Each row comes from the steps of one walk. Every step used is in the known rows, and no mark comes twice. Write the walk behind each row, first mark first.
Known rows:
mifer, luni, zata, vibet, mutu: [ 0.46, -3.84, -2.20,  1.95,  1.27, -2.10,  0.83, -1.24,  0.33,  4.16,
  0.27, -1.20, -2.90,  1.35, -1.24,  0.93, -1.08,  1.75, -1.35, -3.06,
  0.46, -2.51,  0.05,  2.06]
vibet, mutu: [ 1.05, -1.75, -2.14,  3.42,  1.12, -1.74, -0.40, -1.56,  0.26,  1.31,
  0.25, -0.63, -5.22,  0.56,  0.31,  0.13, -1.33,  2.48,  0.54, -0.69,
  1.89,  0.34, -1.08,  1.73]
luni, zata, vibet, mifer, nibuk: [ 1.13, -0.93, -2.22,  1.49,  1.59, -2.20, -0.07, -3.92,  0.43,  3.31,
 -0.83,  0.55, -2.42,  2.50,  0.59,  0.74, -1.29, -1.12, -2.54, -0.70,
  2.46, -2.35,  3.55,  2.33]
luni, mutu: [ 1.20, -1.71, -1.32,  0.98,  1.08, -0.93, -0.26, -2.19, -0.28, -1.70,
  0.26, -0.36, -2.49,  1.05, -0.43, -1.46, -1.72,  2.13, -0.13, -0.51,
 -0.10,  0.14, -0.76,  1.68]
savu, luni, zata, vibet, mifer, nibuk: [ 0.88, -1.82, -2.72,  1.64,  2.74, -2.00,  0.18, -3.41,  0.49,  3.34,
 -0.50,  1.01, -3.03,  1.82,  0.19,  1.10, -1.02, -0.54, -3.16, -1.15,
  2.36, -2.73,  3.24,  3.40]
savu, luni, zata, vibet: [ 0.95, -2.58, -1.06,  0.42,  1.84, -1.26, -0.38, -2.46, -0.25,  3.45,
  0.38,  0.99, -1.75,  1.03, -0.94,  0.20, -1.93,  1.38, -0.72, -1.80,
  0.75, -2.83,  0.01,  3.50]
mifer, luni, savu: [ 1.69, -3.23, -0.70,  2.40,  1.34, -2.00,  0.40, -2.50, -0.37, -3.45,
  0.76, -0.85, -2.01,  0.58, -0.70, -0.11, -1.46,  1.90, -1.34,  0.62,
 -0.25, -0.18, -1.29,  1.84]
savu, luni, mifer, nibuk: [ 1.45, -3.01, -2.28,  1.17,  1.79, -1.25, -0.53, -2.98,  0.08, -4.44,
  1.03,  0.56, -4.00, -0.04, -0.89, -0.87, -0.80,  2.19, -3.47,  1.21,
  0.78, -1.16,  1.61,  2.06]
mutu, vibet: [ 1.49,  0.36, -1.66,  2.57,  0.71, -1.98, -2.23, -3.01, -0.43, -2.21,
  0.50,  0.28, -3.84,  1.40, -0.42, -1.26, -2.23,  1.18,  0.97, -0.70,
  1.07, -1.43, -0.11,  1.47]
mifer, luni: [ 1.99, -3.58, -1.82,  2.52,  1.01, -2.32,  0.69, -1.94,  0.56,  0.58,
  0.57,  0.56, -2.59,  0.37, -0.43, -0.58, -0.60,  2.59, -1.43,  0.56,
  0.70, -0.52, -0.18,  2.80]
mifer, nibuk: [ 2.20, -1.77, -2.44,  2.42,  0.89, -1.70,  0.55, -3.09,  0.74, -0.62,
  0.26,  1.01, -2.49,  0.82, -0.02, -0.45, -0.81,  1.80, -2.63,  1.17,
  2.69, -0.24,  1.56,  2.86]
nibuk, mifer, luni: [ 0.89, -3.18, -1.54,  2.56,  0.24, -3.16,  0.18, -1.85,  0.63,  5.63,
 -0.19,  0.50, -2.90,  0.60,  0.79, -1.48, -0.34,  2.48, -1.15,  0.90,
 -1.56,  0.22,  1.68,  2.68]
muzim, mifer, luni: [ 1.36, -2.64, -1.95,  1.94,  0.23, -2.38, -1.49, -1.64, -0.21,  2.86,
  0.76,  0.76, -3.27,  0.30, -0.24, -0.12, -0.29,  2.58, -1.12,  1.66,
 -0.06,  0.00,  2.27,  2.31]
zata, vibet, mutu, luni, mifer, nibuk: [ 0.70,  0.55, -3.83,  2.09,  0.35, -2.37,  0.13, -2.61, -0.30, -0.82,
  0.90, -2.11, -5.56,  1.83, -1.40, -0.01, -1.12,  0.98, -2.71, -3.19,
  2.50, -1.59,  0.79,  0.56]
mutu, luni, zata, vibet: [ 1.10,  0.33, -1.34,  0.08,  0.41, -1.52, -0.43, -3.16, -0.56,  5.36,
  0.71, -0.47, -2.25,  1.89, -1.03, -0.69, -2.16,  0.81, -0.72, -2.77,
  1.82, -3.46, -0.33,  1.56]
zata, vibet: [ 1.95, -1.02, -1.57,  1.98,  0.53, -2.55,  0.07, -2.76,  0.12,  0.99,
 -0.21,  1.22, -1.94,  1.76, -0.03,  0.01, -1.98,  1.04,  0.49, -1.05,
  1.57, -0.30, -0.34,  3.64]
nibuk, mifer, luni, mutu: [ 0.25, -3.42, -1.59,  1.39,  0.60, -2.41,  0.19, -1.50,  0.24,  3.31,
 -0.32, -0.73, -2.37,  1.07,  0.04, -2.23, -0.45,  2.56, -1.41, -0.27,
 -3.28,  0.36,  1.28,  1.97]
muzim, mifer: [ 1.24, -0.75, -1.14,  1.56,  0.10, -1.65, -2.52, -2.23, -0.64,  3.46,
  0.41,  1.04, -3.67,  0.53,  0.56, -0.30, -1.18,  2.14,  0.59,  1.73,
  0.91,  0.31,  2.03,  2.13]
savu, luni: [ 1.54, -2.54, -1.86,  2.33,  2.00, -1.55, -0.29, -2.15,  0.20,  0.35,
  0.61,  1.13, -3.60, -0.02, -0.10, -0.35, -1.18,  2.59, -0.46,  0.43,
  1.43, -0.43, -0.74,  3.51]
savu, luni, mutu, vibet, zata: [-0.56, -0.45, -2.76,  2.16,  2.58,  0.64, -1.30, -2.85, -0.58, -4.23,
  0.54, -2.19, -3.67,  1.12, -0.96, -0.18, -2.00,  1.40,  0.16, -2.97,
  0.58, -2.24, -0.89,  0.11]
luni, mutu, vibet: [ 0.93,  0.16, -1.81,  1.47,  0.93, -1.36, -2.04, -2.63, -1.02, -4.50,
  0.39, -0.95, -3.15,  1.80, -1.05, -1.82, -2.37,  1.34,  0.78, -2.06,
 -0.44, -1.20, -0.32,  0.63]
mutu, vibet, zata, luni: [ 0.61,  1.15, -3.09,  2.95,  0.79, -1.10, -0.90, -3.71,  0.02,  2.81,
  0.17, -1.20, -1.34,  2.13,  0.16,  1.40, -1.66,  0.47,  0.64, -2.35,
  1.67, -2.26, -0.85, -1.28]

Which walk is each row?
[ 0.22, -0.34, -2.06,  1.41,  0.91, -0.74, -0.97, -1.71, -0.50,  5.85,
  1.18, -2.30, -5.47,  0.64, -0.72, -0.38, -1.53,  2.16, -0.39, -2.48,
  2.10, -2.79, -1.18, -0.28] | vibet, mutu, luni, zata
[ 0.98, -1.74, -2.53,  1.89,  1.22, -1.94, -0.80, -2.05, -0.59, -4.71,
  0.70, -1.27, -2.96,  1.56, -1.83, -1.67, -1.42,  1.73, -0.83, -2.19,
 -1.28, -1.54, -0.18,  0.89] | mifer, luni, mutu, vibet
[ 0.93, -2.97, -2.41,  2.52,  2.22, -2.49,  0.33, -2.10,  0.17, -1.27,
 -0.29, -0.88, -3.91,  1.38,  0.24, -0.62, -0.49,  0.87, -1.26, -0.38,
 -0.35, -0.01,  0.65,  1.50] | vibet, mifer, luni, mutu
[ 0.64, -0.23, -3.49,  2.21,  0.66, -1.57, -0.50, -2.37, -0.17, -1.69,
  1.38, -2.52, -6.64,  0.74, -1.03, -0.72, -0.75,  1.94, -2.86, -1.36,
  2.23, -1.39,  0.61, -0.63] | vibet, mutu, luni, mifer, nibuk
[ 0.36, -0.95, -2.65,  1.30,  1.38, -0.09,  0.84, -2.80,  0.21,  3.35,
 -0.14, -1.81,  0.11,  1.88,  0.09,  1.16, -1.08,  1.56, -0.61, -2.20,
  0.59, -0.57, -1.33, -1.00] | vibet, zata, luni, mutu
[ 0.78,  0.37, -3.00,  3.36,  0.72, -1.98, -0.37, -1.55, -0.17,  3.18,
  0.97, -1.76, -6.24,  0.67, -0.27, -0.17, -1.19,  2.38,  0.06, -2.03,
  2.79, -0.59, -1.80,  0.94] | vibet, mutu, luni
[ 0.52,  1.47, -2.20,  3.22,  0.85, -2.23, -0.01, -2.32, -1.11,  0.06,
  0.57, -2.82, -4.70,  1.98, -0.83,  1.01, -2.50,  0.64,  0.33, -3.92,
  2.19, -0.61, -2.75,  0.90] | zata, vibet, mutu, luni, savu
[ 0.98,  1.20, -2.99,  1.37,  1.30, -2.32,  0.01, -4.02,  0.05,  5.11,
 -0.09, -0.45, -3.63,  2.66,  0.09,  0.31, -1.16, -1.27, -3.08, -2.03,
  3.38, -3.47,  2.90,  1.45] | mutu, luni, zata, vibet, mifer, nibuk
[ 1.78, -1.30, -1.43,  0.56,  0.26, -2.17, -1.18, -2.97, -0.36,  1.54,
  0.58,  0.10, -1.62,  1.30, -0.25, -0.43, -1.47,  1.79, -0.52,  0.00,
 -0.52, -0.78, -0.63, -0.77] | zata, luni, mifer
[ 0.99, -1.17, -2.51,  3.36,  0.84, -2.55,  0.06, -1.74,  0.17,  1.81,
 -0.19, -0.37, -4.00,  1.67, -0.03,  0.91, -1.74,  1.46,  0.86, -2.64,
  2.06,  0.08, -0.88,  2.88] | zata, vibet, mutu
[ 1.00, -2.64, -1.93,  1.20,  2.32, -0.92, -0.17, -1.75, -0.29, -1.94,
  0.58, -0.01, -3.04,  0.41, -0.89, -1.13, -1.34,  2.79, -0.63, -0.83,
 -0.10, -0.22, -0.95,  2.63] | savu, luni, mutu
[-0.13, -2.76, -2.22,  1.43,  0.44, -2.04, -1.39, -0.99, -0.57,  7.12,
  0.50, -0.89, -3.65,  1.17, -1.03,  1.38, -0.75,  1.67, -1.05, -2.03,
 -0.08, -2.02,  2.57,  1.70] | muzim, mifer, luni, zata, vibet, mutu
[ 1.32, -3.56, -1.13,  0.64,  0.85, -2.12,  0.50, -2.37,  0.27,  3.76,
  0.34,  0.36, -0.81,  1.48, -1.30,  0.01, -1.35,  1.22, -1.75, -1.58,
  0.11, -2.79,  0.53,  2.85] | mifer, luni, zata, vibet
[ 1.47, -0.06, -2.43,  0.97,  0.35, -1.45, -0.66, -3.56, -0.26, -2.50,
  1.44, -1.00, -4.53,  0.82, -1.07, -1.66, -0.95,  1.55, -3.24,  0.13,
  1.82, -1.78,  1.21,  0.18] | mutu, luni, mifer, nibuk
[ 1.29, -3.76, -2.07,  1.46,  1.27, -1.72,  0.81, -1.61,  0.09, -1.91,
  0.50, -0.65, -1.98,  0.86, -1.21, -1.29, -0.80,  2.54, -1.76, -0.72,
 -0.85, -0.17, -0.43,  1.96] | mifer, luni, mutu
[ 0.21,  0.87, -2.35,  1.58,  0.65, -0.66, -2.21, -4.05, -0.59, -0.68,
  0.67, -2.13, -2.44,  1.97, -0.39,  0.56, -2.02,  0.32,  0.38, -1.98,
  0.17, -2.74, -0.48, -3.17] | mutu, vibet, zata, luni, mifer
[ 1.25, -4.35, -0.91,  0.75,  1.21, -1.41, -0.07, -2.11,  0.24,  3.04,
  0.80,  0.03, -1.89,  0.34, -0.91, -0.92, -0.90,  2.19, -2.00,  0.18,
 -0.08, -2.60,  0.47,  1.71] | mifer, luni, zata
[ 0.60,  0.65, -3.54,  1.84,  0.71, -0.66, -1.22, -4.50, -0.07, -1.75,
  0.59, -1.86, -1.86,  2.21, -0.69,  0.88, -1.21, -0.08, -2.50, -1.63,
  1.26, -2.90,  1.54, -2.90] | mutu, vibet, zata, luni, mifer, nibuk
[ 0.37, -3.20, -0.88,  0.63,  0.16, -2.97, -0.10, -2.24,  0.34,  8.82,
 -0.50,  0.32, -1.20,  1.70, -0.06, -1.02, -1.00,  1.27, -1.49, -1.27,
 -2.35, -2.22,  2.31,  2.77] | nibuk, mifer, luni, zata, vibet
[ 0.79,  1.01, -3.38,  3.26,  0.45, -2.72,  0.30, -1.82, -0.16,  3.70,
  0.41, -1.56, -5.13,  1.74, -0.55,  0.53, -1.58,  1.33,  0.26, -3.83,
  2.98, -0.84, -1.57,  2.08] | zata, vibet, mutu, luni
[ 1.07, -0.88, -2.57,  2.38,  1.01, -0.78,  0.53, -3.19,  0.59,  5.59,
 -0.09, -0.63, -0.43,  1.43,  0.84,  1.82, -0.98,  1.34, -0.30, -0.93,
  2.12, -0.81, -1.16, -0.15] | vibet, zata, luni
[ 1.10, -2.93, -0.92,  1.04,  1.72, -1.21, -1.56, -2.46, -0.42, -3.14,
  1.21,  0.23, -4.51, -0.25, -0.58, -1.15, -1.60,  2.50, -0.54,  0.81,
 -0.25, -1.24, -0.34,  1.55] | savu, luni, mifer
[ 0.94, -3.24, -0.81,  0.51,  2.06, -0.52, -0.93, -2.31, -0.15,  2.94,
  0.90,  0.58, -2.91, -0.01, -0.65, -0.79, -1.55,  2.47, -0.97,  0.10,
  0.51, -2.63, -0.11,  2.37] | savu, luni, zata
[ 0.34,  1.57, -1.92,  2.84,  1.13, -0.62, -1.26, -4.13, -0.82, -0.83,
  0.31, -2.52, -0.72,  2.37, -0.18,  1.95, -2.54, -0.23,  0.51, -2.35,
  0.89, -1.93, -2.11, -2.35] | mutu, vibet, zata, luni, savu
[ 1.04,  1.50, -4.62,  2.49,  1.59, -2.92, -0.93, -3.66, -0.34, -0.40,
 -0.61, -0.69, -2.21,  3.41, -0.04,  0.48, -0.96, -0.83, -2.11, -2.46,
  0.87, -1.23,  2.14, -0.83] | zata, luni, mutu, vibet, mifer, nibuk
[ 0.38,  0.03, -4.20,  2.94,  3.01, -1.94, -1.19, -3.06, -0.36, -5.18,
 -0.11, -0.67, -5.02,  1.99, -0.31, -0.41, -1.07, -0.12, -2.34, -1.74,
  1.03, -1.46,  2.44,  1.48] | savu, luni, mutu, vibet, mifer, nibuk
[ 1.05, -0.16, -1.01,  0.11,  0.67, -0.78, -1.20, -2.82, -0.53,  4.99,
  1.20, -0.80, -3.23,  0.77, -0.72, -1.29, -1.72,  1.73, -0.83, -0.92,
  1.47, -3.20, -0.53,  0.39] | mutu, luni, zata
